In the rows, 128 means zero.
Known rows, with every step that occurs
luza ripa vuru: [124 111 128 129 168 119 147 119 140 128 137 122 122 122 114 127 115 136
 126 156 140  81 126 137  99  70 128 120 115 136 114 113 141 134 139 124
 124 149 142 132 116 118 102 124  79 130 124 120 156 135 111 134 121 119
 135 180 147 136 117 118 123 108 148 107 166 148 118 142 119 112 128 126
 126 159]
sivu danad luza ripa vuru: [128 123 116 139  95 126 172 125 134 125 122 128 127 132 105 137  78 120
 142 154 140 112 128 119 105  69  88 129 121 143  83 135 140 128 124 119
 134  79 132 146 106 115 101 127 137 120 130 136 128 153 127 124 120 115
 121 105 160 130 122 126 138 133 109  89 145 138 106 133 126 104 130 121
 131 150]
gonal danad dilaf: [127 130 133 125 128 121 128 134 133 130 120 120 141 138 125 125 138 124
 110 133 123 114 127 131 132 149 166 120 131 118 140 115 135 141 121 134
 138 177 106 109 144 148 148 116 145 132 129 120 143 136 140 128 147 133
 128 149 127 113 134 108 128 151 147 135 132 115 134 128 153 126 130 131
 127 123]
vuru ripa luza: [128 124 128 120 162 130 195 119 127 131 148 127 130 135 134 113 157 114
 116 121 128 166 135 133 121  92 130 124 127 129 153 132 127 138 145 124
 123 122 137 132 131 142 128 143 136 129 124 140 122 118 159 131 157 145
 133  94 149 121 132  96 117 105 161 148 158 127 155 141  99 148 130 133
 119 111]
danad dilaf ripa: [129 135 125 123 156 137 120 121 141 131 109 129 131 116 133 118 157 129
 135 138 141 132 126 128 154 132 144 124 132 119 123 126 114 143 142 126
 141 194 128 106 139 136 144 122 128 109 126 122 133 100  84 129 118 130
 127 127 128 110 111 102 119 161 131 137 118 122 121 120 109 131 138 128
 130 134]
sivu danad: [116 132 131 126 138 130 115 125 127 126 141 124 139 135 121 125 100 114
 118 129 138 153 130 113 130 100 114 132 105 134 132 125 139 116 141 123
 134  74 133 147 129 118 135 121 141 119 130 127 127 128 167 127 147 130
 129  83 135 126 130 114 145 118 139 139 119 130 122 117  96 127 127 126
 131 103]
sivu danad luza ripa: [128 131 119 133 104 135 137 131 126 128 129 129 126 140 123 134  79 132
 152 129 140 136 127 119 112  81  96 139 121 141  93 141 135 126 134 122
 134  91 146 153  98 118 115 127 151 112 130 134 126 142 130 127 132 112
 120 116 156 113 137 135 139 126  93  95 152 137 109 122 113 124 132 124
 138 122]
danad gonal: [132 121 131 126 160 127 117 124 129 119 147 124 136 129 125 114 129 111
 112 134 133 118 124 133 147  71 126 121 103 120 155 128 127 141 152 125
 130 155 136 206 116 141 150 119  89 130 137 119 126 137 136 132 167 132
 139 157 144 126 120  63 123 118 140 153 140 119 108 126 123 123 130 133
 147 129]
sivu danad luza ripa pova: [139 129 119 134  88 131 158 129 126 131 132 129 123 132 113 142  66 101
 151 118 138  98 126 117 101  99  88 143 116 144  95 119 119 103 151 113
 115 118 148 136 106 127 117 141 153 125 130 142 124 165 133 128 112 105
 117 122 152 135 130 181 136 119 101  97 149 137 108 111 122 125 136 122
 149 119]
luza ripa sivu danad gonal: [137 125 123 133 108 137  89 144 118 125 138 126 121 135 132 135  89 162
 133  97 131 120 123 117 100  97 117 141 136 120 127 120 130 108 141 124
 128  47 142 204 110 112 110 123 121 120 136 122 121 123 148 130 138 124
 127 140 112 141 140  58 145 119 119 118 121 138 114 142 111 118 129 122
 155 126]
pova ripa gonal danad sivu: [138 126 139 123 112 127 108 117 107 123 134 126 115 128 131 126 150 105
 120 140 102 130 127 148 125 194 129 122 123 121 136 132 129 124  92 129
 104 178 109  95 139 161 130 131 106 133 134 126 132 170 145 129 128 133
 137 195 102 135 148 218 114 117 115 148 161 117 149 114 172 144 125 130
 107 131]
dilaf ripa pova: [136 122 131 123 171 129 135 115 141 132 136 132 116 107 131 119 138  96
 121 130 144 103 132 141 136 127 117 132 121 133 133 118 109 137 167 124
 124 208 137 125 124 128 143 149 122 132 126 135 129 126  83 128 104 125
 133 144 131 136 111 171 118 109 131 146 126 129 115 114  98 124 134 126
 139 134]
danad sivu: [117 140 132 119 116 128 117  94 112 125 146 123 134 130 121 127 127  98
 128 143 143 162 123 134 145  76 110 128 102 116 129 116 134 149 140 129
 107 137 138 116 139 154 154 146 126 114 136 122 128 146 124 125 153 126
 132 157 113 128 132 133 111 126 131 142 132 118 102 129 121 134 137 130
 126 126]
kobu sivu danad: [105 136 131 129 128 120 105 128 127 125 145 136 140 132 137 149 104 136
 134 117 129 130 129 110 138 114 117 144 109 133 149 121 135 104 138 143
 110  15 130 133 131 100 133 117 155 139 125 135 120 117 154 126 138 121
 129  89 110 132 122 115 146 131 134 127 112 130 125 126 141 113 104 129
 127 125]
gonal danad: [120 122 136 125 148 110 131 127 124 126 143 123 134 136 127 124 136 116
 111 133 127 125 131 138 121 121 144 126 123 131 157 120 143 149 125 132
 134 153 118 140 128 136 144 125 140 137 123 127 141 141 141 131 148 132
 135 158 127 125 138 134 124 108 142 132 130 127 143 140 139 126 125 129
 122 116]
pova ripa: [129 119 140 121 172 142 118 115 132 125 135 129 125 120 123 117 150 116
 122 136 135 110 133 138 113 143 128 130  86 131 148 136 109 124 146 133
 131 164 137 154 120 140 127 129 128 148 128 132 143 139 166 133 146 133
 134 171 148 127 129 133 119 103 123 155 177 132 137 118 121 134 119 131
 128 125]
ripa gonal danad dilaf: [136 126 137 130 124 126 124 136 135 125 111 122 141 135 128 123 152 132
 111 132 115 113 124 134 133 179 166 113 149 124 133 119 146 117  97 127
 126 165 111  82 151 133 135 107  82 129 131 119 133 138 150 133 127 131
 127 172 126 119 151 175 127 154 147 122 137 120 137 124 158 140 126 132
 115 133]
vuru ripa sivu danad dilaf: [120 137 118 125 101 144 122 142 116 135 116 124 133 141 131 114 130 138
 125 112 125 175 131 111 125 127 139 133 136 123 121 131 115 112 132 120
 160  75 133 119 143 136 113 126 157 122 130 119 116 109 176 123 146 141
 123  16 100 128 124  73 139 162 132 127  58 129 131 129  93 144 134 128
 130 107]
kobu sivu danad luza: [107 144 121 136  88 126 134 125 115 128 133 133 144 133 129 150  94 133
 158 123 128 149 128 107 160 111  95 138 108 139 126 155 129 110 127 144
 117  21 132 142 117 124 135 131 168 137 127 142 112 136 142 125 135 118
 125  80 138 117 125 123 141 135 104 119 120 124 110 125 153 109 106 132
 130 125]
vuru ripa: [119 124 133 119 182 136 153 114 130 135 142 125 132 137 133 107 149 101
 109 143 134 169 137 134 114  64 130 126 113 131 147 122 125 143 143 125
 150 142 145 149 119 142 129 130 122 132 126 133 133 122 146 130 162 133
 133  72 137 118 128 104 118 116 134 140 119 138 134 133  95 141 126 129
 121 106]
gonal danad luza ripa dilaf: [129 116 125 136 107 114 147 134 135 123 145 123 127 138 125 139  75 119
 140 140 117 109 127 139  94 104 117 122 123 151 100 139 145 182 100 123
 113 173 129 148  95 131 111 120 135 143 120 135 148 163 107 135 125 107
 124 183 156 129 114 153 121  96  96  98 163 125 130 134 176 128 129 124
 125 102]
gonal danad dilaf ripa pova: [140 130 126 120 131 121 157 136 134 138 111 128 124 122 132 124 143 103
 119 126 125 102 126 141 135 179 156 135 148 119 128 107 107 156 138 128
 132 252 109  92 142 138 146 137 157 134 124 125 134 127  79 129 108 126
 124 141 119 129 108 170 117 156 136 140  97 120 139 117 152 121 141 128
 132 130]
sivu danad dilaf: [126 139 128 129 117 134 120 133 134 127 118 127 150 137 112 124 111 116
 131 129 139 145 124 111 138 120 137 138 110 120 124 115 130 117 144 123
 138 102 127 117 148 122 140 112 147 113 131 115 126 123 160 126 142 130
 122  81 128 115 130  98 145 160 143 130 111 120 109 109 112 134 136 125
 133 115]
sivu danad dilaf ripa pova: [136 140 117 123 108 134 134 134 139 135 113 135 128 118 130 122 114  92
 131 122 138 122 129 118 139 161 130 142 125 120 118 112 104 119 156 118
 133 168 126  91 149 120 141 129 155 113 129 123 117 115 107 125 102 124
 117  81 113 128 104 157 138 162 131 145  92 126 118  89 105 128 145 126
 145 126]
luza ripa: [133 121 132 125 164 134 112 125 132 125 141 133 123 132 127 132 115 138
 131 131 150  99 128 134  96  74 133 122 116 134 124 124 137 127 140 126
 118 150 150 135 111 123 121 125 105 121 126 131 150 124 124 136 138 115
 130 196 147 118 138 121 122 109 129 107 178 143 118 137 107 127 126 128
 129 121]
vuru ripa gonal danad: [139 120 138 124 163 128 140 126 129 132 137 128 126 141 137 107 153 112
  95 137  92 162 139 140 108 123 149 116 154 136 147 129 145 118  90 127
 143 160 121 120 129 135 119 118  81 134 123 128 129 137 151 131 144 138
 136  90 127 127 147 172 126 111 138 130 116 136 164 136 134 148 118 129
 102 112]

Rows
[126 123 131 119 169 134 176 114 133 135 147 125 124 131 126 109 133  81
 115 132 141 135 135 141 105  83 134 127 105 137 143 114 109 122 161 123
 132 184 148 133 123 143 125 142 126 145 128 130 129 147 154 126 158 130
 131  79 136 139 121 154 117 112 138 145 114 137 128 116 101 141 131 130
 130 112]	vuru ripa pova
[123 118 128 121 166 120 155 111 146 127 129 131 121 107 116 119 149 121
 113 164 138 113 132 137 127  98 120 117 127 130 127 125 135 165 139 129
 143 165 128 129 125 115 127 136  98 124 124 130 136 113  72 130 114 135
 133 121 136 140 101 113 117 115 146 140 116 127 119 137 108 115 128 127
 123 171]	dilaf ripa vuru
[141 118 140 128 147 121 116 130 123 128 136 123 132 132 128 126 144 128
 107 131 112 120 127 137 122 149 145 115 143 138 147 118 154 119 100 126
 116 162 117 119 133 126 134 117  77 137 132 124 135 145 145 132 127 133
 136 173 136 132 151 186 126 107 146 121 147 126 143 132 141 136 122 132
 110 124]	ripa gonal danad
[117 148 118 127 107 131 101 130 136 132 109 138 131 121 139 147 127 147
 143 120 132 146 126 107 161 156 136 143 135 117 124 131 118 116 129 147
 125  75 124  89 148 103 139 113 163 123 122 130 114  84  86 124 106 122
 122  68  89 117 105 105 144 170 134 130  80 130 129 123 137 107 112 128
 127 142]	kobu sivu danad dilaf ripa
[129 131 120 125 133 126 163 130 136 131 110 125 126 113 138 123 166 139
 141 121 137 133 123 132 155 151 142 129 142 113 128 129 116 147 146 126
 117 159 119  88 149 129 144 137 136 105 128 130 123  96  87 128 111 136
 124 158 145 118 119  93 114 142 155 141 157 114 129 126 108 136 140 127
 128 135]	danad dilaf ripa luza
[136 130 139 126 103 120 109 113 110 124 141 123 127 134 136 128 138 108
 114 140 115 144 121 141 138 133 125 117 141 122 132 117 157 134  88 123
 104 150 112  81 142 154 147 134  93 119 137 120 129 161 134 126 133 129
 134 176 104 140 154 199 116 121 132 131 130 115 130 124 159 142 132 131
 109 131]	ripa gonal danad sivu
[130 132 122 129  91 147  89 147 112 126 111 128 130 125 119 132 134 152
 135 105 133 111 126 122 124 207 139 142 109 121 120 138 102  99 140 126
 146  83 127 129 140 129 113 125 166 144 134 117 123 128 182 124 125 139
 120 105 107 137 123 111 140 147 119 135 118 131 132 120 123 141 131 126
 139 121]	pova ripa sivu danad dilaf
[125 128 129 134 107 135  84 140 121 125 138 125 121 133 127 141  97 167
 133  99 140 130 127 116  94 108 120 143 134 135 119 122 136 100 134 118
 127  43 148 145 116 108  97 130 137 120 126 126 135 118 152 127 118 121
 124 133 117 139 141 109 140 112 121 101 125 148 124 139  94 128 128 124
 137 119]	luza ripa sivu danad
[130 122 132 126 174 138 101 115 141 127 123 130 121 112 137 121 156 134
 120 138 129 142 131 137 137 137 127 109 146 131 131 130 140 125 117 126
 120 167 139 111 127 113 133 124  52 112 128 132 130 108  87 131  93 129
 135 159 134 126 133 169 122 111 130 132 138 129 129 115 101 142 128 125
 112 135]	dilaf ripa gonal
[141 117 126 139 133 141 127 115 133 124 120 121 120 130 127 131 118 142
 145 133 131 110 126 134 114  98 112 112 138 148  91 135 146 108 109 119
 109 151 151 124 102 128 112 123  58 115 136 135 132 144 113 131 112 111
 123 210 157 117 146 189 119 113  98  87 194 139 108 125 133 139 127 128
 118 134]	danad luza ripa gonal
[136 133 132 119 106 129 143 109 111 130 140 122 123 142 139 113 148  93
 104 146  97 192 132 139 134 105 127 115 153 121 126 123 148 135  85 127
 117 154 117  88 140 167 130 130  94 121 132 125 122 155 143 126 148 136
 135  97 100 128 148 192 115 128 129 134  98 126 148 132 148 146 131 134
 100 126]	vuru ripa gonal danad sivu
[135 131 121 129 119 137  85 141 123 128 131 132 119 117 136 124 122 144
 124 106 133 167 128 120 156 126 107 134 144 116 143 135 120 133 144 127
 150  78 130 202 116 115 130 130 128 118 134 124 105 101 104 123 117 133
 131  72 100 138 118  50 141 123 109 155  73 121 117 129 101 122 134 126
 150 136]	dilaf ripa sivu danad gonal
[133 128 120 130 121 141 121 137 113 132 141 131 128 142 128 114 117 123
 111 108 118 187 131 120 124  84 112 138 134 117 142 136 118 117 141 121
 160  62 137 212 118 134 119 126 136 131 132 121 106 121 179 122 166 141
 132  16 105 137 125  41 144 123 119 151  58 126 128 134  98 139 128 128
 142 108]	vuru ripa sivu danad gonal
[140 113 136 124 154 133 155 124 125 125 144 126 120 119 123 124 163 128
 132 117 134 118 130 136 108 163 129 128  95 128 152 141 114 128 154 125
 108 137 128 139 134 135 130 139 142 139 128 134 134 133 172 131 138 142
 135 194 162 135 131 124 116  89 146 156 215 126 147 132 117 139 126 127
 125 117]	pova ripa luza
[146 119 135 128 130 128 119 138 133 125 110 124 125 128 127 117 163 130
 124 130  97  88 128 140 119 231 170 117 130 123 129 133 121 105  94 126
 128 200 111  94 143 142 122 106  90 147 130 120 139 147 163 131 117 134
 128 186 131 118 139 187 123 146 131 133 168 126 155 113 175 140 123 128
 113 120]	pova ripa gonal danad dilaf
[111 146 119 127 108 121 138 127 144 131 103 145 130 114 131 143 122 144
 138 146 121 117 125 110 150 151 132 133 132 118 118 123 118 125 125 142
 131  72 116  85 151  90 119 118 146 135 121 131 116  97  87 121 107 129
 120  55  96 135  88  92 144 177 147 134  73 127 125 130 148  86 113 126
 122 167]	kobu sivu danad dilaf ripa vuru
[127 121 125 125 165 121 157 123 137 126 136 130 120 114 139 128 160 130
 127 123 138 147 129 134 145 122 120 129 137 125 144 131 134 158 147 129
 113 133 125 121 129 116 143 148 132 109 121 141 128  99  89 131 110 136
 130 169 155 125 129 113 115 103 154 150 168 123 139 137  94 136 139 126
 122 128]	dilaf ripa luza
[131 130 129 127 117 119  98 147 132 132 100 131 125 118 142 131 167 162
 122 111 116 124 124 137 148 181 162 122 171 118 126 123 120 153 112 136
 150 166 106 101 140 134 133 136 152 130 124 122 133 101  85 130 104 134
 125 141  98 131 121 101 119 145 127 133  74 119 146 147 139 128 137 127
 126 137]	gonal danad dilaf ripa sivu
[126 135 128 131 116 130  95 133 128 125 146 132 138 135 133 140  98 123
 133 118 126 137 125 108 145 105 115 138 109 116 159 132 123 111 136 145
 108  38 130 194 122 112 140 111 134 143 130 122 116 127 137 127 156 127
 133  86 110 133 116  62 148 138 138 150 105 123 109 128 148 105 104 134
 144 123]	kobu sivu danad gonal
[128 136 125 128 134 135  98 130 131 129 103 125 125 112 132 123 162 166
 135 116 140 123 127 135 157 157 150 125 149 123 122 124 111 135 143 124
 147 157 129 101 137 133 130 140 127 116 128 123 128  89  80 128 107 133
 125 137 105 127 117  89 114 147 120 129  95 122 122 136 102 132 136 128
 134 145]	danad dilaf ripa sivu
[117 137 123 138  81 126 131 127 127 130 128 134 127 136 139 158  77 152
 168 120 140 128 127 106 121  95  97 139 120 143 104 143 133 103 118 140
 111  32 142 137 103 111 113 126 161 133 125 140 124 130 118 128 115 105
 121 119 138 120 126 125 139 131  98  88 139 141 115 139 153 112 107 125
 135 123]	kobu sivu danad luza ripa
[127 130 121 124 125 108 169 140 130 132 110 128 127 122 140 127 170 141
 124 120 117 131 124 138 144 183 157 126 162 112 136 122 131 163 117 128
 121 170  99  88 154 132 146 135 165 119 120 130 129 107  99 128 116 138
 126 155 135 118 125 102 118 139 160 144 144 115 156 140 141 127 138 129
 123 129]	gonal danad dilaf ripa luza
[137 119 130 137 115 119 152 126 123 122 127 125 134 137 124 126 130 128
 117 137 112 129 129 139 137 139 123 113 144 144 124 146 146 125  89 126
 122 156 120 127 115 147 137 130  83 132 133 137 122 161 128 130 133 127
 131 166 152 119 153 201 120 113 108 111 147 115 129 128 165 146 125 132
 115 136]	ripa gonal danad luza
[112 129 117 138  93 118 162 124 133 126 124 134 127 130 121 155  84 149
 153 146 123  95 126 111 117  89  93 135 122 141 101 137 133 110 117 139
 113  32 132 131 106  99  95 124 150 145 122 142 125 141 111 127 121 110
 119  99 131 139 118 123 138 134 118  88 132 139 110 148 169  83 104 126
 128 169]	kobu sivu danad luza ripa vuru
[130 136 128 123 143 119 127 138 133 134 107 130 127 127 137 124 152 124
 118 135 119 119 128 138 144 165 158 120 152 116 134 127 125 168 117 134
 145 210 108 100 138 141 145 121 152 122 124 130 139 104  79 130 114 131
 124 128 119 108 120 115 119 155 133 143 111 120 139 132 139 124 138 129
 125 139]	gonal danad dilaf ripa
[122 126 122 125 131 105 160 132 144 133 102 130 126 120 120 119 156 124
 108 163 109 104 127 141 144 150 156 124 153 118 121 113 131 172 111 127
 150 198  97  90 148 128 130 121 135 130 120 123 140 115  78 126 104 137
 128 115 121 131 113 103 121 158 146 138 101 120 140 136 156  95 133 130
 121 171]	gonal danad dilaf ripa vuru
[128 121 126 131 118 143  86 140 107 122 138 125 120 125 120 123 122 136
 131 103 119 110 129 125 118 167 116 143 103 117 142 141 105 110 143 127
 147  84 131 222 115 132 119 124 142 147 136 120 116 136 188 122 140 141
 133 106 116 148 129  67 140 107 112 163 126 128 127 127 122 126 125 129
 153 117]	pova ripa sivu danad gonal
[149 121 128 131 113 108 174 133 127 129 133 129 119 138 127 140  98 107
 143 123 119  74 127 143  99 124 117 133 133 143 114 124 120 142 127 120
 117 202 129 133 103 144 120 147 150 146 125 140 139 173 111 133 123 107
 124 205 154 134 132 200 115 113  95  97 162 136 130 132 165 122 133 125
 140 124]	gonal danad luza ripa pova
[119 133 125 138  79 130 118 131 113 122 128 125 137 130 122 137 104 144
 144 113 140 149 128 112 142 120  90 136 125 145 107 151 130 113 136 127
 144  37 136 162 112 131 123 148 165 120 133 132 108 143 154 124 130 128
 123  86 134 136 134 116 129 115  92 114  99 120 104 132 111 134 133 130
 139 114]	ripa sivu danad luza
[129 118 141 126 153 136  90 124 117 125 135 127 119 118 130 131 152 156
 134 112 135 103 135 140 110 168 132 129 103 136 145 138 107 111 143 125
 137 132 139 155 120 138 112 145 124 152 132 132 136 127 157 126 134 140
 135 184 132 143 129 125 118  97 116 140 153 134 139 139 115 139 121 127
 131 125]	pova ripa sivu
[116 144 127 130 102 129 111 137 132 126 119 135 148 135 133 147 113 152
 147 117 132 124 125 105 146 131 143 146 111 120 136 118 122 101 127 144
 115  46 124  95 151 110 136 110 161 133 130 125 124 113 146 125 135 125
 123  86 109 123 114  97 149 170 142 123 107 128 124 118 147 108 111 133
 131 135]	kobu sivu danad dilaf
[120 137 123 133  95 136  94 141 114 125 115 125 142 132 121 136 121 149
 136 109 136 133 123 115 135 149 137 134 130 124 121 120 126  91 139 122
 138  76 130 121 150 123 125 127 163 115 133 119 119 119 167 125 128 135
 120  89 106 123 131  88 143 156 133 121  85 122 115 127 109 134 132 125
 138 118]	ripa sivu danad dilaf
[137 126 115 137  95 147 126 132 129 124 121 126 122 137 121 136  89 139
 153 128 132 130 127 118 110 115 100 127 139 143  84 146 146  85 102 116
 119  82 140 128 107 112 108 120  87 110 133 133 120 143 130 130 107 110
 119 139 151 120 157 180 140 123  96  84 163 139 112 108 122 139 128 125
 123 119]	sivu danad luza ripa gonal
[139 119 137 128 165 127 108 129 135 129 126 133 116 119 134 120 156 129
 107 137 112 134 131 144 141 166 141 110 164 135 136 124 151 139  98 131
 130 185 118 106 128 121 135 122  79 123 124 129 131 114  86 133 100 131
 136 160 124 127 135 190 125 108 134 133 124 126 152 123 129 135 125 127
 108 132]	dilaf ripa gonal danad
